Every row comes from one small tree of marks. The marks that hang from a mark follow it in brackets, in alphabetical order. Every link used is in the known rows. Which tree was each row made from?
Known rows:
N{E{V{F{J}}}}: [-2.32  1.81 -1.09  0.96  0.89  0.33 -0.88  3.09  0.66  2.54  2.43  0.10
 -5.51  0.46 -3.76  6.77  0.28  0.42  0.98  0.43  3.71  0.81  1.67 -2.51
  0.91  0.42 -1.29 -0.29  0.43]
H{W{Q{J X}}}: [-1.89 -1.55 -0.02  3.42  2.53  2.21 -0.14 -3.97 -1.56  0.31 -1.20  0.78
  1.96 -1.29 -1.59 -0.82 -1.50  0.54 -1.90 -1.74 -3.02  2.43  2.15  0.59
 -2.44 -1.85  1.58 -0.32 -2.67]
J{Q{D W{H} X} Y}: [ 2.61 -0.69  0.91 -3.48 -0.24 -1.77  1.14  0.45  0.83 -2.73  0.35  2.03
  3.74  2.00  2.11 -4.09  0.50 -0.31  0.82  1.40 -3.28 -3.46 -1.10  1.04
 -3.05  3.24 -0.76  1.95  2.74]
F{J{Q{D W} Y} V}: [ 3.44 -2.25 -0.46 -0.99 -2.35  0.12  1.25  2.23  3.60 -4.12 -2.65 -1.94
 -1.83  2.27 -0.70 -1.94  2.12 -0.99 -0.45  1.24  4.09  0.22 -1.12  1.14
  3.50  0.89 -1.76 -1.45 -1.06]
D{Q{J{Y} X}}: [-2.75  0.20  0.81  1.00  0.65 -0.57 -1.72  0.56 -0.72 -1.71 -1.32 -1.85
  2.62 -0.31 -0.19  1.18  0.71  1.77  3.49  1.29 -2.92  0.84  0.22 -0.87
 -3.06  1.99  0.88  2.94 -1.80]
W{H}: [-0.34  2.31 -0.17 -0.98 -1.12  1.01  0.13  1.73  1.16  2.25  1.33  1.22
 -1.33 -1.41 -3.02 -1.20 -0.13  0.75  1.20  0.67  0.49 -3.88  1.93 -0.80
  0.83 -4.15  0.23 -0.24  0.96]
X{Q{D J W}}: [-0.97 -2.45 -0.78 -1.08  0.35  0.42 -0.68 -3.83 -4.28  1.05  1.29 -3.34
  3.18  1.93  4.53 -0.49 -0.33 -1.59 -2.80 -1.00  0.87  5.31 -3.07  1.80
 -1.06  2.19  0.88 -0.18 -0.81]
E{V{F{J{Q{D X}}}}}: [-1.23  1.65  1.94  1.45  1.58 -1.89 -0.09  0.61  0.32  0.33 -0.78  2.40
 -2.79 -1.00 -0.57  3.81 -0.14  0.36  0.61 -0.51 -2.08 -0.30  1.39 -1.35
 -0.17  3.44 -0.50  0.05  0.81]
N{E{V{F{J{Q{X}}}}}}: [-0.48  0.84  0.54 -0.18  1.79 -0.67 -0.57  2.47  0.36  0.91  0.78  1.68
 -3.36  0.79 -3.17  5.93 -0.35  0.67  1.93  0.10 -0.32 -0.54  1.42 -3.20
 -1.23  2.76 -1.41  0.41  0.62]
F{J{Q{X}} V}: [ 2.07 -1.02  1.57  0.60 -0.79  1.58  0.86  1.27  2.65 -0.72 -4.28  0.09
 -2.65  0.84 -4.72  0.11  1.25  1.28  0.62 -0.24  1.18 -1.98  2.80 -1.30
  3.41 -1.86  0.31 -2.79 -2.48]
H{W{Q{J{Y}}}}: [-1.21 -0.28 -2.16  3.29 -0.31  1.25 -0.75 -1.28  0.72 -1.92 -1.52 -1.31
  0.30 -3.04 -1.57 -1.55 -0.83 -0.26  0.09 -0.64  0.02  1.63 -0.02 -0.48
 -0.60 -2.86 -0.41  1.06 -1.95]
E{N V{F{J}}}: [-3.43  3.90 -0.49  4.03  2.08  0.14  0.04  1.46 -1.15  5.22  1.49 -2.24
 -6.60 -3.84 -3.95  6.89  1.53  1.54  0.05 -1.29  1.43  3.08  2.89 -1.87
  3.35 -1.22 -0.10  0.20  0.11]
J{Q{D W X} Y}: [ 0.65 -0.95  1.56 -2.65 -1.20 -2.07  0.65 -0.61  0.21 -2.16 -1.34 -0.24
  3.45  2.23  2.14 -1.18  0.05 -0.81  0.90  1.14 -2.99 -1.53 -1.12 -0.04
 -2.92  5.43 -0.66  1.67  1.07]
E{V}: [-3.28  2.04  0.24  0.64 -0.31  0.13 -0.10 -1.01  0.50  2.52  0.09 -1.19
 -4.15 -2.34 -4.67  3.49  0.07 -0.41  1.33  1.28  0.12  0.67  2.79 -2.08
 -0.92  0.25  0.65  1.16 -1.28]
J{Q{D W}}: [ 0.59 -0.23  1.52 -2.04 -2.38 -0.61  0.26 -0.79 -0.54  0.40  0.51 -1.07
  1.49  1.73  0.34 -0.02 -1.06 -1.50 -0.32  1.49 -0.56 -1.70 -0.10  0.68
 -0.75  1.20 -0.69  0.02  0.25]
N{E{V{F}}}: [-3.42  2.52 -0.32  0.06  0.81 -0.47 -1.49  2.06 -0.18  3.01  2.99  0.50
 -3.88 -1.45 -2.64  7.41 -1.16  0.56  0.94  1.81  1.35 -1.46  3.01 -3.38
 -1.17  1.77 -1.38  1.53  0.68]
F{J{Q{D}} V}: [ 3.15 -0.87  1.24 -0.14 -2.30  1.00  0.59  2.11  3.08 -1.80 -3.18  1.03
 -2.65 -0.32 -2.84 -0.81  0.49 -0.09  0.20  0.78  3.80 -2.28  1.82  0.09
  4.96 -2.85 -0.54 -3.31 -1.32]
W{H Q}: [ 1.30  2.05 -0.51  0.33 -0.38  0.77 -0.11  0.85  1.20  1.22  3.12  3.34
 -1.93 -1.55 -2.63 -2.47 -1.78 -0.23  1.33  1.03 -0.05 -3.14  2.40  0.21
  0.45 -7.32  0.30 -0.84  1.75]
V{F{J{Q{D W X} Y}}}: [ 0.50 -0.17  0.78 -0.28 -0.85 -2.47  0.42  2.16  1.25 -2.00 -0.92 -0.44
  0.57  2.79  3.15  1.64  1.22  0.68 -0.25 -0.74 -0.55 -1.39 -1.50 -0.06
  0.17  4.74 -1.68  0.77  2.21]
Y{J}: [-2.17  3.83  0.42  2.07 -1.81  0.06 -0.41  0.01  1.36  2.98 -2.75  0.43
 -1.33 -2.57 -2.51  1.84 -1.20 -0.79  0.86  0.37 -0.23 -0.28  0.90 -2.89
  0.70 -3.79  1.25  0.37 -2.60]
F{J{Q Y} V}: [ 2.92 -0.08 -0.95  0.57 -2.78  0.72  0.31  4.19  5.40 -2.56 -4.57 -1.67
 -4.30 -0.75 -4.59 -0.50  1.89  0.52  2.58  0.57  4.06 -2.12  0.54 -2.19
  5.42 -2.74 -1.77 -1.70 -1.69]
H{W{Q{D J X}}}: [-1.26 -1.75  0.86  2.42  2.19  1.11 -0.05 -4.48 -2.36 -1.02 -1.15  2.87
  3.74 -1.61  1.09 -1.84 -2.60 -0.11 -2.48 -1.56 -3.19  1.84  1.82  1.73
 -3.23 -0.08  1.87 -0.10 -1.96]
X{Q{D}}: [-0.64  0.69  1.17 -1.19 -1.06 -0.36 -1.16 -1.70 -1.88  2.53 -0.38 -0.62
  1.26 -0.40  0.94 -0.42 -1.69 -2.35  0.97  0.05  1.16 -0.25  1.22 -0.98
 -0.36  0.89  0.51 -1.23  0.74]
F{J{Q{D X}} V}: [ 2.67 -1.46  2.22 -0.62 -0.37  0.73  0.96  0.63  2.17 -1.63 -4.19  1.99
 -1.28  0.98 -1.93 -1.10  0.36  0.44  0.16  0.04  0.97 -2.02  2.53  0.37
  2.63 -0.02  0.58 -3.10 -1.44]
V{F{J{Q{W}}}}: [ 0.16  0.90  0.08  1.51 -1.58  0.15  0.03  2.33  0.82  1.23  0.85 -3.14
 -2.99  1.82 -1.40  3.80  0.81  0.90 -1.00 -0.35  2.01 -1.51  0.01 -0.56
  2.64 -1.49 -1.90 -1.13  0.44]

Which tree is each row?
[ 1.69  0.93  1.32 -0.93  1.43 -0.55  0.71 -0.81 -0.27  0.18  2.17  6.48
  1.67 -0.26  0.62 -3.63 -2.27 -0.32  0.43  0.52 -2.78 -3.30  2.60  1.47
 -1.74 -2.57  1.52 -0.85  2.22]	W{H Q{D X}}
[ 1.26 -0.68 -0.07  0.02  1.97  0.11  0.55 -1.63 -1.43 -0.95  2.02  5.84
  2.85 -0.44  3.16 -3.20 -1.70  1.10 -0.60 -1.38 -3.31 -0.67 -0.08  2.58
 -1.71 -3.16  1.89 -0.15  1.35]	W{H Q{D J X}}
[-1.63 -2.36 -0.17 -1.18  0.02 -0.99  0.69 -1.92 -1.69 -1.89 -0.95 -0.81
  4.05  2.56  4.59  0.02  1.53  0.80 -1.26 -1.15 -2.43  3.00 -2.95  1.36
 -2.74  5.41  0.73  2.27 -0.38]	Q{D J{Y} W X}
[-1.35  4.03 -0.01  3.22  1.66 -0.53 -0.47  1.85 -0.91  3.98  0.65 -2.13
 -6.16 -4.14 -4.36  6.41  0.64  0.86  1.08 -0.35 -0.16  1.85  2.18 -2.63
  3.32 -1.55 -1.51  0.45  0.35]	E{N V{F{J{Q}}}}
[-1.22 -0.54  1.97  1.55  1.45  0.75  0.12 -4.15 -0.97  0.60 -0.97  3.41
  2.55 -0.70 -1.18 -2.07 -3.06 -1.52 -1.09  0.15 -2.42 -0.78  4.60  0.75
 -3.14  0.04  1.38 -0.91 -0.69]	H{W{Q{D X}}}
[ 1.35 -0.41  1.20 -2.45  0.81  0.23  1.14 -0.75  0.06  0.41  1.44  0.37
  1.90  2.21 -1.37 -1.84  0.17  0.26 -0.05  1.43 -3.15 -3.15  0.58  0.54
 -2.50 -0.29  0.19 -0.04  0.75]	J{Q{W{H} X}}
[-0.85 -2.27 -1.88 -1.21 -0.31 -0.77 -0.91 -2.49 -2.85 -1.03  0.15 -3.61
  3.17  1.54  5.52 -1.29  0.66 -1.43 -1.25 -1.00  1.38  4.94 -4.66  0.86
 -1.21  3.67 -0.27  1.38  0.21]	X{Q{D J{Y} W}}
[ 0.58  3.36  1.72  0.31 -2.20 -1.50 -0.79  0.22  1.39  0.47 -3.25  3.05
  0.69 -3.03  0.20 -0.18 -2.84 -2.07  1.47  1.00 -1.37 -2.27 -0.27 -2.24
 -0.11 -2.08  0.07  0.44 -1.70]	Y{J{Q{D}}}
[ 0.44 -1.88 -3.54 -0.93  0.89  0.57 -0.45 -1.04 -1.71 -0.74  2.35 -3.57
  2.12  0.74  2.86 -3.06  1.40 -0.48 -0.51 -0.69  1.38  2.94 -4.78  0.65
 -0.72 -0.12  0.02  1.18  0.64]	X{Q{J{Y} W{H}}}
[ 0.15  3.72 -0.37  2.27  0.84 -2.55 -0.65  2.71  0.13  0.62 -0.22 -0.35
 -4.38 -4.55 -0.43  4.34  0.87  0.17  1.92 -0.26 -0.06  1.74  0.17 -2.25
  2.73  1.68 -2.54  1.91  2.26]	E{N V{F{J{Q{D} Y}}}}
[-0.99 -1.79 -0.17  2.37  1.58  0.09 -0.43 -3.19 -0.93 -2.84 -2.46  2.02
  3.88 -2.03  2.08 -2.59 -1.55 -0.08 -0.79 -1.57 -2.76  2.15  0.34  0.76
 -2.87  1.20  0.72  1.20 -0.89]	H{W{Q{D J{Y} X}}}
[-1.33 -1.68 -1.28 -1.10 -1.65 -0.88  0.33 -0.61 -0.94 -1.87 -0.15 -2.16
  2.33  1.11  4.09 -0.33  1.11  0.55 -1.14 -0.47  0.43  2.96 -3.44  1.55
 -0.93  2.70 -0.27  2.20  0.25]	Q{D J{Y} W}
[ 0.68 -2.16 -1.10 -2.10  1.50  0.88 -0.35 -2.62 -3.52  0.31  3.16 -1.03
  3.45  1.67  4.80 -3.40 -0.22 -1.09 -2.78 -0.80  0.76  2.51 -3.33  2.94
 -1.07 -0.12  1.15 -0.52  0.64]	X{Q{D J W{H}}}
[-0.12 -2.38  0.43 -1.92  1.98  0.59  1.39 -2.41 -2.63  0.06  2.14  1.60
  4.40  2.43  3.89 -2.49  0.77  1.55 -2.85 -0.63 -2.54  1.08 -2.09  3.44
 -2.50  1.28  1.89  0.56  0.39]	Q{D J W{H} X}
[ 1.37  1.85 -0.23 -0.23 -0.65  0.07  0.52  0.29  1.65  0.28  0.21  0.84
  0.37 -0.95 -1.29 -2.15 -1.26 -1.43  0.06  1.57 -1.17 -1.74 -1.54 -0.77
 -0.45 -4.63  0.19  0.17 -1.35]	Y{J{Q{W{H}}}}
[ 0.59  2.32  1.17  0.80 -2.08 -0.97 -0.76  3.20  1.22  0.67 -0.74  1.32
 -2.29 -0.70  0.09  2.72 -0.72  0.70  0.55 -0.55  1.28 -3.58  0.83 -1.09
  3.50 -1.46 -2.14 -1.33  1.87]	V{F{J{Q{D}}}}
[ 0.95  0.25 -1.30  1.54 -2.41  1.34  0.67  3.67  4.56 -1.35 -3.72 -1.71
 -4.70 -0.28 -4.30 -0.22  2.87  1.03  1.13 -0.21  5.35 -0.90  1.65 -1.19
  5.29 -2.31 -0.76 -1.82 -1.64]	F{J{Y} V}
[ 0.25 -2.05 -0.95 -2.08  0.95 -0.45  1.27 -0.75 -0.90 -1.90  1.11  1.43
  4.52  1.95  5.05 -3.38  1.65  1.24 -1.34 -0.55 -2.65  0.91 -3.36  2.54
 -2.44  3.08  1.00  2.16  1.19]	Q{D J{Y} W{H} X}
[ 0.99 -0.45  0.11 -2.71  0.66  0.65  0.34 -2.05 -2.25  1.62  3.22 -0.54
  2.29  1.91  2.28 -3.44 -0.54 -2.15 -1.50  1.00  1.52 -0.33 -0.60  1.82
 -1.70  0.25  0.83 -1.27  1.63]	X{Q{D W{H}}}
[ 0.20  1.12  1.32 -1.03 -1.75 -1.69 -0.37  1.02  1.99 -0.96 -3.01 -0.02
  0.78 -0.73 -1.90  0.31  0.13  0.36  4.00  0.43 -3.17 -3.28  0.75 -3.03
 -1.39  2.25 -0.86  1.91  0.51]	J{Q{X} Y}
[ 4.34 -3.09  0.89 -1.68  0.86  1.31  2.39  0.43  2.06 -2.87 -0.62  2.17
  0.35  3.38 -0.55 -4.14  1.53  0.56 -2.06  0.74  0.97 -2.02  0.81  3.04
  2.33 -0.56  0.64 -3.27 -0.78]	F{J{Q{D W{H} X}} V}
[-0.38 -0.39 -1.31 -0.58 -0.98 -0.90 -1.67 -0.95 -1.93 -1.15 -1.40 -1.75
  2.43 -1.46  4.36 -1.11 -0.16 -0.93  1.12 -1.55  0.98  2.61 -2.91 -0.93
 -0.55  2.28 -0.25  0.88  0.71]	X{Q{D J{Y}}}
[ 3.39 -0.26 -0.07 -0.85 -2.98 -0.02  0.52  3.69  4.35 -3.50 -4.17  0.38
 -2.82 -0.77 -1.81 -1.66  1.11 -0.21  1.70  0.45  3.63 -2.13  0.41 -0.88
  4.76 -1.03 -1.63 -1.92 -0.52]	F{J{Q{D} Y} V}
[ 0.81  1.78  1.18  0.38 -1.57 -2.75 -0.59  3.48  1.86 -1.52 -2.68  1.91
 -0.57 -0.20  2.09  1.50  0.50  1.41  2.16 -1.42 -0.98 -3.12  0.06 -2.05
  1.01  3.10 -1.97  0.59  2.55]	V{F{J{Q{D X} Y}}}
[ 1.53  0.10 -1.04  0.18  0.32  0.49 -0.28 -0.28 -1.12 -0.75  2.71  4.31
  0.86 -2.44  2.36 -3.17 -2.16  0.23 -0.27 -0.85 -1.00 -0.58 -1.02  2.60
  0.48 -5.92  0.68 -0.41  1.53]	W{H Q{D J}}
[-3.23 -1.69  1.54  1.11  2.26  0.81 -0.45 -2.56 -3.04  0.36  1.32 -3.62
  3.57  3.52 -0.01  2.00  0.35  1.24 -0.63  1.66 -2.98  2.51  0.19  1.86
 -3.95  2.22  2.10  1.34 -3.16]	D{Q{J W X}}
[ 2.46 -0.41  0.41  1.02 -1.93  1.92  0.40  2.68  3.66 -0.76 -3.44 -1.15
 -4.52 -0.42 -5.64  0.48  0.80  0.31  0.90  0.40  3.82 -1.63  2.19 -1.41
  5.32 -4.47 -0.68 -3.39 -2.26]	F{J{Q} V}
[-4.50  4.72  0.23  3.64  1.78 -0.66 -0.81  0.14 -1.91  5.62  1.97 -1.77
 -4.77 -5.02 -2.94  7.68  0.38  1.59 -0.14  0.44 -1.55  1.51  4.15 -2.56
  1.13 -0.32 -0.10  2.15  0.15]	E{N V{F}}
[ 0.19 -0.49 -0.87 -1.77  0.77  1.21  0.07 -1.60 -1.49  2.74  3.43 -2.33
  0.57  1.74 -0.46 -2.23  0.12 -1.53 -0.87  0.66  2.16 -0.19 -0.15  0.59
 -0.58 -1.34  0.70 -1.09  0.90]	X{Q{W{H}}}
[ 1.27 -1.85 -2.52 -2.01  0.69 -0.29 -0.55 -1.37 -1.97 -1.69  2.23 -1.56
  3.50  0.99  5.67 -4.10  0.92 -1.13 -1.20 -0.81  0.91  2.45 -4.97  1.93
 -0.94  1.38 -0.17  0.89  1.62]	X{Q{D J{Y} W{H}}}
[-0.76 -2.12 -0.62 -0.73  1.93  1.47  1.13 -2.00 -1.64  0.70  2.27 -0.36
  2.69  2.18  1.21 -1.19  1.46  2.22 -2.11 -0.74 -2.46  1.03 -1.43  2.15
 -1.70 -0.25  1.91  0.55 -0.48]	Q{J W{H} X}
[-0.76 -1.04  0.54 -1.82 -0.30 -0.03 -0.19 -2.92 -2.81  2.29  1.39 -2.75
  1.99  2.51  2.04 -0.50 -0.91 -2.70 -1.56  0.62  1.47  2.19 -0.36  0.97
 -1.62  2.41  0.60 -0.88  0.35]	X{Q{D W}}
[-1.72  2.11 -2.42  0.54  0.04 -0.76 -1.04  4.66  2.16 -0.05  1.53 -0.80
 -5.31 -0.58 -2.80  5.72  0.88  0.32  2.28  0.30  4.17  0.57  0.13 -3.27
  0.54  2.38 -2.51  1.52  1.18]	N{E{V{F{J{Y}}}}}
[ 0.11 -1.45 -0.78 -1.71  0.29  0.97  0.76 -0.86 -1.63 -0.32  2.96  0.51
  2.31  1.08  3.34 -2.10  0.42  0.63 -2.77 -0.20 -0.08  0.95 -2.71  3.52
 -0.04 -1.08  0.89  0.25  0.45]	Q{D J W{H}}
[ 0.00 -1.98 -2.32 -0.68  1.60  1.78 -0.41 -2.27 -2.89  1.16  3.41 -3.25
  1.73  1.62  1.95 -1.73  0.29 -0.56 -2.02 -0.83  1.37  2.67 -3.05  1.61
 -0.53 -2.01  1.11 -0.27 -0.26]	X{Q{J W{H}}}
